Each row comes from the steps of one walk. Every step used is in the known rows, and no mark comes twice. Write the walk behind each row, first mark first.
(in the rows, 128 means zero)
Known rows:
legid/nemov/gesur/mazok/vuse: 157 151 121 105 122 86 128 126 128 80 78 142 111 61 126 97 89 79 123 104 73 142
gesur/mazok/venik/nerilu/vuse/fule: 218 149 113 121 110 118 179 150 109 99 73 90 69 86 162 129 88 102 132 98 106 122
mazok/vuse: 169 147 138 68 98 104 108 157 149 92 95 101 140 89 132 106 100 112 105 143 99 167
nemov/legid/mazok/gesur/nerilu: 181 142 64 149 148 136 115 123 116 101 66 100 165 106 149 147 92 64 150 126 70 150
gesur/nerilu/legid: 204 101 112 95 137 120 98 153 121 93 111 77 155 112 137 132 85 97 92 126 74 193
nemov/vuse: 140 129 168 67 101 124 146 144 142 107 102 97 135 58 134 122 118 109 143 151 75 137
nerilu/legid/mazok/venik/nemov/gesur: 156 113 87 65 147 105 198 130 137 116 74 94 80 89 140 133 77 91 122 84 69 140
nemov/gesur/nerilu/legid/mazok/venik: 195 89 55 111 146 116 149 134 104 113 55 92 114 102 137 116 92 88 143 84 36 142
mazok/venik/nemov/gesur/nerilu/vuse: 171 144 100 118 129 95 130 132 131 112 85 96 90 75 143 108 97 104 113 86 103 193
mazok/gesur/nerilu: 196 139 98 155 118 121 95 143 117 106 96 80 167 113 135 137 85 90 115 123 95 186
legid/nemov/gesur/nerilu/vuse/fule: 172 124 98 140 91 113 156 122 105 76 89 116 110 49 125 94 68 44 137 76 59 159
legid/nemov/vuse/fule: 131 146 166 115 80 133 206 116 121 86 119 102 122 40 124 123 77 78 127 118 39 118
gesur/mazok/venik: 176 124 137 99 136 109 151 143 108 114 87 77 111 112 138 128 109 137 130 127 71 145
venik/nemov: 140 153 159 55 112 97 147 148 161 103 131 86 114 85 133 148 74 104 70 147 122 167
venik/nerilu/vuse: 179 135 139 76 94 99 122 158 152 100 112 105 104 79 148 124 91 103 109 155 109 150
mazok/gesur/nerilu/vuse: 213 135 101 160 113 128 79 147 118 88 80 85 177 105 150 108 96 80 142 120 93 217
venik/nerilu: 163 140 136 70 99 95 140 155 152 117 128 99 93 89 132 150 83 113 79 162 111 121
nerilu/legid/nemov: 153 105 144 94 123 107 149 122 125 79 141 86 139 101 119 119 67 98 100 128 23 175
mazok/gesur/nerilu/legid/nemov: 200 125 94 191 138 123 113 112 103 81 123 81 177 121 133 127 59 77 102 101 37 210
vuse/fule: 164 122 139 62 87 122 182 154 126 100 101 83 111 86 120 133 79 86 118 117 98 133
nemov/vuse/fule: 148 134 156 71 86 142 191 145 128 101 88 92 121 48 133 134 100 81 148 116 84 118
nerilu/vuse: 170 111 152 64 97 112 115 158 140 86 100 93 136 85 138 99 105 104 142 147 82 181
nemov/legid/mazok: 135 120 116 47 133 121 155 135 138 103 85 106 126 86 134 137 101 87 149 152 56 117
legid/mazok/venik/nerilu/vuse: 192 139 109 111 97 112 157 148 133 108 82 99 92 90 162 116 88 109 119 147 66 122
venik/nemov/legid/mazok: 124 154 124 47 142 111 165 131 158 100 103 108 111 76 146 159 79 77 107 149 95 131

Which walk is each row?
172 142 107 105 102 106 178 144 135 128 99 94 83 99 148 144 79 119 89 153 71 93 => legid/mazok/venik/nerilu
193 152 107 139 145 141 160 131 126 100 82 81 136 74 173 143 80 94 89 112 63 163 => gesur/nerilu/legid/mazok/venik/nemov/vuse
191 138 112 199 136 142 124 103 106 81 109 91 189 83 145 123 80 74 130 99 28 195 => mazok/gesur/nerilu/legid/nemov/vuse
180 124 105 96 145 95 124 123 120 71 74 130 120 74 131 96 85 75 133 79 53 166 => nerilu/legid/nemov/gesur/mazok/vuse
216 104 92 104 130 130 111 156 122 84 84 89 162 106 153 132 68 71 96 136 59 164 => gesur/nerilu/legid/mazok
213 105 80 128 141 130 135 146 104 102 79 70 142 122 151 127 79 106 106 117 36 163 => gesur/nerilu/legid/mazok/venik
199 141 100 204 119 157 170 103 92 77 94 86 168 73 144 133 64 49 138 66 37 176 => mazok/gesur/nerilu/legid/nemov/vuse/fule
152 148 106 84 125 90 123 142 150 113 105 107 102 67 127 146 76 79 75 112 129 163 => venik/nemov/gesur/nerilu
184 87 83 75 143 105 109 144 121 106 83 97 125 93 121 124 96 81 129 91 76 171 => nemov/gesur/nerilu/legid
192 141 129 79 76 117 166 162 140 94 102 100 89 68 148 131 77 76 114 122 117 130 => venik/nerilu/vuse/fule
205 157 125 80 103 123 145 163 122 77 58 105 124 80 147 121 83 75 113 105 125 144 => gesur/mazok/vuse/fule
181 95 107 84 131 126 174 143 114 106 80 70 124 120 141 122 88 115 134 119 29 146 => nerilu/legid/mazok/venik
179 117 142 66 83 128 164 158 126 82 85 87 119 75 137 109 89 77 149 113 93 162 => nerilu/vuse/fule
236 141 72 173 90 157 134 151 105 73 44 92 168 90 167 118 62 26 148 96 90 170 => legid/mazok/gesur/nerilu/vuse/fule
144 127 109 131 113 91 126 116 116 99 116 116 118 68 109 114 75 80 102 116 47 150 => legid/nemov/gesur/nerilu
121 143 179 113 94 117 162 114 133 93 130 108 137 49 125 113 93 102 121 149 31 137 => legid/nemov/vuse
163 121 112 138 108 95 107 120 117 80 103 122 129 59 125 87 84 71 129 109 47 179 => legid/nemov/gesur/nerilu/vuse
197 88 66 83 137 116 123 148 120 97 58 110 132 85 140 124 79 56 127 102 61 145 => nemov/gesur/nerilu/legid/mazok
204 140 89 129 148 122 147 140 127 99 96 74 127 112 159 148 56 98 64 113 69 179 => gesur/nerilu/legid/mazok/venik/nemov
153 189 104 59 117 128 186 137 157 79 69 117 105 61 155 147 65 48 101 109 120 127 => venik/nemov/legid/mazok/vuse/fule
138 124 130 98 129 88 151 119 116 94 98 127 101 67 117 115 85 80 129 115 55 127 => legid/nemov/gesur/mazok
152 175 162 107 141 118 174 132 133 113 90 88 104 63 160 144 107 126 112 122 97 144 => gesur/mazok/venik/nemov/vuse
172 119 103 100 146 83 154 121 122 98 109 130 78 75 135 138 71 74 105 100 66 120 => venik/nerilu/legid/nemov/gesur/mazok
187 114 121 58 123 103 139 154 145 106 128 92 103 104 136 149 80 106 88 137 96 144 => venik/nerilu/legid
139 169 165 68 91 133 205 143 152 98 107 93 104 38 144 154 78 72 103 113 124 132 => venik/nemov/vuse/fule
195 155 136 82 120 106 101 160 137 84 72 112 141 90 146 111 101 104 106 139 114 162 => gesur/mazok/vuse
194 113 91 96 95 121 139 150 114 91 62 109 109 56 134 102 91 50 156 77 102 158 => nemov/gesur/nerilu/vuse/fule
182 147 82 126 123 106 139 136 129 104 60 108 99 65 159 109 82 76 112 99 88 163 => legid/mazok/venik/nemov/gesur/nerilu/vuse
149 132 92 102 138 130 153 123 127 105 69 98 144 104 139 142 99 73 179 129 63 135 => nemov/legid/mazok/gesur
191 105 81 82 162 91 167 135 115 129 75 103 54 100 139 142 105 116 137 81 83 117 => nemov/gesur/mazok/venik/nerilu/legid
